Each row was made from one small tree. The marks that hang from a mark follow it in brackets, in alphabetical order. Every link used is in the known rows. Write each row's tree.
Known rows
W(E(M) L(J)): [-17.8   1.6   5.2  -4.1 -36.7 -22.8   7.8  12.2  37.1  12.0   1.2  -0.6
 -32.2  27.5   5.3   8.8  37.7 -21.1   3.4  17.8 -11.1   9.0]
E(J K M W(F L)): [-12.8  26.8 -55.3  11.0 -30.6 -18.3  29.5  27.8   0.3 -10.7 -15.4   5.4
 -36.3  26.3  17.5  -5.8 -18.0 -28.1   8.6  18.5  14.3  -4.5]
W(E(K) L(M(F(J)))): [-25.5  11.0  23.0 -11.3 -54.8  -5.2  -1.3  -4.9  29.6  13.6   1.2   1.6
 -41.7  16.1  -2.6   4.8  40.9 -15.0   0.0  16.2 -16.7   4.1]
W(E(M) F(J)): [-19.2   5.5   3.5  -4.9 -29.5 -16.8   6.0  11.2  39.4  -4.2  -3.1 -10.2
 -24.0  20.3  10.8   8.5  25.9 -21.9   6.3   6.7  -7.2   9.2]
E(K): [-9.0  5.2 -9.5  1.6 -5.4  4.1  8.9  5.1 -3.7 -1.8 -3.5  2.0 -3.6  1.8
  6.4 -2.2 -8.0  2.7 -2.7  2.0  4.8 -3.2]
M(L): [ -1.5   2.1  -0.8   0.8  -8.5   2.0  -3.3   0.4 -26.9   4.0  -0.8   8.3
  -7.8   1.0  -2.9  -5.2  18.7  -7.8  -3.4   2.7  -3.9  -6.7]
M(E F L(J)): [ -7.2  -3.8 -25.3   9.9 -11.0   8.9  -8.1   7.7 -40.4   9.7  -1.1  17.5
 -27.2  15.6   1.5  -3.3  64.7 -30.2  20.2   9.3 -10.3  -0.4]
L(J M): [ -4.8  -1.8   3.6  -4.2 -16.1 -12.9   4.9  -3.1  16.0   9.7  11.7   6.6
 -14.4   8.2   0.1   5.4   6.4  -0.3   5.6   8.2 -18.4  17.3]
L(J M(E F)): [ -4.0  -8.8 -18.0   2.2 -15.4  -0.9  -2.8  -2.7  -4.3  14.9  12.5  14.3
 -30.3  12.2   0.6   2.4  40.2 -22.7  17.0  12.2 -21.5  11.2]
E(K M(F)): [-19.7   4.9 -50.9   1.0 -18.4   2.3  17.9   4.9 -24.2   4.5  -1.0   5.2
 -26.0   8.3   9.1  -8.4   3.8 -14.7  -7.9  10.2   3.7  -7.8]
F(J M(L)): [-14.2   1.7  26.7  -3.7 -17.9 -12.6   2.8  -5.2 -11.1   5.8  11.5   4.2
 -14.3   1.2  -4.5  -2.4  28.7   0.1   4.6  -2.9 -15.5  14.9]
F(J M(E(K W) L)): [-13.4   2.1  17.3  13.0  -7.6   5.1  20.9  17.9 -20.4   0.8   7.9  16.8
 -27.6   9.8   9.3  -8.6  31.2 -12.1  17.0   1.0 -10.4  12.1]
M(E F(J) L): [ -8.4  -1.1  -6.1   7.2 -12.4  17.5  -6.9   2.6 -34.3   5.1  -0.3  10.8
 -27.2   7.6   0.8  -6.5  66.8 -26.2  16.5   4.4  -7.3  -1.3]
K(L): [  7.6  13.2 -11.8   0.1 -16.9   4.4  -5.8  -6.5 -10.5   4.7  -2.6   4.2
  -6.5  -1.4  -6.1   2.3  -3.9   1.5 -15.3   4.9  -5.7  -0.4]
F(J): [-7.6  4.0 16.8  0.6 -4.9  3.5  4.3  2.8 11.4 -4.3  0.0 -5.3 -3.8  2.4
  2.9  1.8 14.9  4.7  8.3 -2.9 -0.7 11.4]
L(J): [-6.5  1.3 -1.1  3.7 -3.5 -5.1  3.0  6.6  5.8  0.7  0.2  1.4 -3.7  9.8
  3.3  4.9 13.2  0.5 12.8  2.9 -3.2 12.2]
N(J): [  8.3   2.7  -0.9   8.6 -10.5 -18.4  -1.0  -1.3   0.0  -2.7   2.5  -2.2
   0.6  -1.4  -1.4   0.7   9.2  -4.7  15.4  -2.6   6.4  -1.8]
K(F L(J)): [  8.1  25.9 -40.7   3.9 -27.3  -0.4  -9.0  -1.2  -9.7   0.2  -1.6   6.4
 -17.0   7.5 -10.8  13.5   3.3  -2.8 -10.9   9.5 -15.5  10.0]
K(F(M(E))): [  7.5  -2.3 -17.6   0.5  -5.3 -10.9  -6.8  -2.3  -1.5   5.1  17.0   7.2
 -17.6  -0.6  -8.5   6.9   6.7 -14.7  -1.3   0.7 -20.0   8.2]
F(M): [ -5.1  -4.4   9.8  -5.2  -5.1 -18.7   1.6  -6.4   2.5   6.1  12.4   1.8
  -2.8  -2.1  -4.9   1.1  -5.5   3.6  -0.9  -2.7 -11.0  11.0]
W(E L(M)): [ -3.5  -0.4  33.9 -13.7 -39.7 -17.9  -8.5  -9.5  42.1  16.8   8.1   2.8
 -25.6   9.9  -8.1   7.8  20.7 -13.1  -7.8  13.7 -21.4   1.5]
E(J K(F) M W(L)): [ -3.0  26.7 -66.6  12.8 -29.5  -6.4  30.7  26.6 -14.3  -9.2  -9.1  10.0
 -39.9  17.4   7.9  -3.1 -18.7 -21.2  -3.2  19.3   8.0  -3.1]

Which tree is each row?
[-16.1   1.1 -33.7  11.7 -15.8  13.0   0.4  12.5 -43.8   8.7  -3.8  19.7
 -30.3  17.8   8.0  -5.7  56.8 -27.8  17.9  11.0  -5.4  -3.4] -> M(E(K) F L(J))
[  9.1  20.5  -5.1   6.4 -25.9   3.6   2.2   4.3  14.8  -1.6   4.0  10.2
 -34.4  12.0   1.8   4.4  11.9 -20.1   4.7  11.2 -21.8  12.8] -> K(L(M(E(W(F(J))))))
[ -3.2  12.4 -31.7   0.7 -37.0 -18.2   3.2   6.3  17.1   3.5  -2.0  10.3
 -36.4  18.2   8.3   0.8   4.4 -32.5  11.1  19.3  -7.1  -0.2] -> W(F L(M(E(J K))))
[  3.5  22.7 -25.2  -0.2 -40.0   6.0  -8.6   1.6  -1.4   0.9  -8.5   5.4
 -19.9   5.4  -8.0  12.7   0.5  -6.8 -23.9  10.3 -12.1  -5.4] -> W(E(K(F L)))
[ -7.1  10.1 -18.2  -0.9 -24.1 -21.3  -5.1  -1.1 -23.0   5.8  12.5  11.6
 -21.3   7.2 -12.2   7.0  19.9  -8.8  -0.6   4.7 -24.0  14.4] -> K(F(M(L(J))))
[ 22.7  13.9 -49.3  17.5 -17.7  -4.6   5.9  12.2 -31.3  -2.0   3.1  19.5
 -27.9   3.2  -7.0   4.7  -7.2 -17.6   4.1   8.2 -15.1  12.5] -> K(F(M(E(J W))) L)
[ -1.6   5.4 -17.6   1.8 -24.7 -34.5  -6.0   5.4  13.4   2.3   2.5   4.7
 -25.3  16.4   0.8   3.4  12.8 -31.4  19.8   8.9  -8.2   7.7] -> W(F(M(E(J))) L)
[  1.3  23.4 -25.3  10.7 -18.0 -16.2   5.6  19.5   4.0 -11.7 -17.6   3.2
 -19.5  18.8   4.7  -0.1  -8.2 -22.4  18.8   9.7  10.3  -1.4] -> E(J W(F L))
[ -4.2  -1.8 -41.5   6.0 -17.8  -8.4  20.1  11.9 -40.0   2.4  -3.3  11.1
 -21.3   7.4   7.6 -10.0  13.3 -19.7   3.0  10.8   2.5  -1.8] -> E(J M(L))
[-13.4   5.5 -22.6   4.6 -17.9   1.5  -6.5   2.9 -41.8   6.7  -4.2  12.4
 -20.9  12.5  -2.7  -2.8  46.2 -16.9  12.3   7.4  -6.4  -0.2] -> M(F L(J))
[ 10.9  25.4 -62.1   1.1 -44.0  -2.0   5.8  -4.4 -22.3   1.8  -0.7  14.7
 -27.8  -0.6  -7.4   5.6 -28.5  -4.0 -20.1  16.0 -14.0   4.6] -> E(J K(F L(M)))
[ -3.9  -5.8   7.9  14.5  -2.3  -8.5  10.7  16.8 -23.0   7.2  11.4  21.6
 -24.4  15.1   3.3  -3.1  38.9 -18.4  24.3   4.7 -18.4  15.9] -> F(M(E(W) L(J)))
[ -7.5  29.4 -19.0  -2.8 -37.9  -5.3   2.6  -7.4  -5.0   0.1   7.8   2.7
 -24.3   0.0  -9.6   9.2  -9.1   7.8 -18.9   3.3 -18.4  17.0] -> E(K(F(J M) L))
[-22.4  -2.3 -29.1  -1.3 -29.6  -1.5  13.1  10.1  -5.5   7.8  -4.3   3.8
 -29.7  14.3   9.1  -1.8  22.3 -21.5  -4.1  12.2  -1.1  -8.3] -> W(E(K M(F)))
[ -5.4  35.2 -12.0   3.0 -38.3   0.8  12.7   4.3  11.5  -5.4  -2.9   6.8
 -31.1  11.4   4.1   2.5 -15.0  -4.2  -7.5  11.6 -13.0  10.7] -> E(K(L(M)) W(F(J)))
[-11.0   3.1   2.0  -6.7 -22.7   1.2  -0.1 -10.3   1.2   7.2   9.0   2.7
 -23.5   2.0  -3.8  -0.2  22.6  -4.6   3.8   5.2 -15.0  11.0] -> L(M(F(J)))
[ -8.9   1.9  13.2 -13.9 -45.7 -13.6 -14.7 -12.2  21.5  19.3   4.5   5.3
 -35.3  11.5 -12.0   5.4  34.2 -23.0  -5.1  16.2 -20.5  -4.0] -> W(E L(M(F)))
[  5.7   8.7 -16.4  14.2  -2.6   5.5  -2.2  19.4 -22.4  -5.9  -6.5  14.5
 -21.2  13.9   6.1  -5.5  26.0 -34.3  15.1   6.0  -3.8  -9.7] -> M(E(W(F)) L)
[ -0.8  -6.9  -5.5  -0.6 -11.4   5.1   8.9  -0.4   7.7   9.6  12.2  11.9
 -20.4   2.9   7.2  -2.3   4.6 -11.2  -1.2   9.7 -14.4   1.5] -> L(M(E(K)))
[  7.9 -10.8  -9.4  17.0   6.8 -10.1  17.9  19.3 -15.9  -2.0   4.8  14.6
 -13.6   6.3   6.9  -3.9   2.4 -14.4  28.2   0.4  -3.2  13.9] -> F(M(E(J W)))
[  2.6  -6.3 -43.1  13.2 -10.9   8.9  -3.8   9.3 -59.6   3.9  -8.4  18.7
 -24.1   7.8   2.1  -9.4  47.1 -34.6  21.8   8.7   1.1  -8.6] -> M(E(J) F L)
[-10.1   4.2   0.3  -1.0 -30.2  -7.8   6.7   3.5  27.4  15.7  11.1  12.6
 -35.6  19.2   6.2   3.6  26.6 -16.8   7.2  19.0 -18.9  10.2] -> W(L(J M(E(K))))
[ -0.3   1.4  -1.1   1.2  -9.2  -6.2  -2.6  -1.3  10.9   0.0  17.1   1.8
 -20.6   1.9  -5.5   8.6  21.8 -10.0   6.6  -2.1 -21.5  19.6] -> K(F(J M(E)))
[-10.8   9.9 -26.5  -2.5 -45.0 -32.6   4.1  15.0  28.0  -0.5 -11.9  -2.9
 -33.1  26.4   7.3   5.9  15.4 -35.9   7.4  18.2   0.5  -2.0] -> W(E(J M) F L)
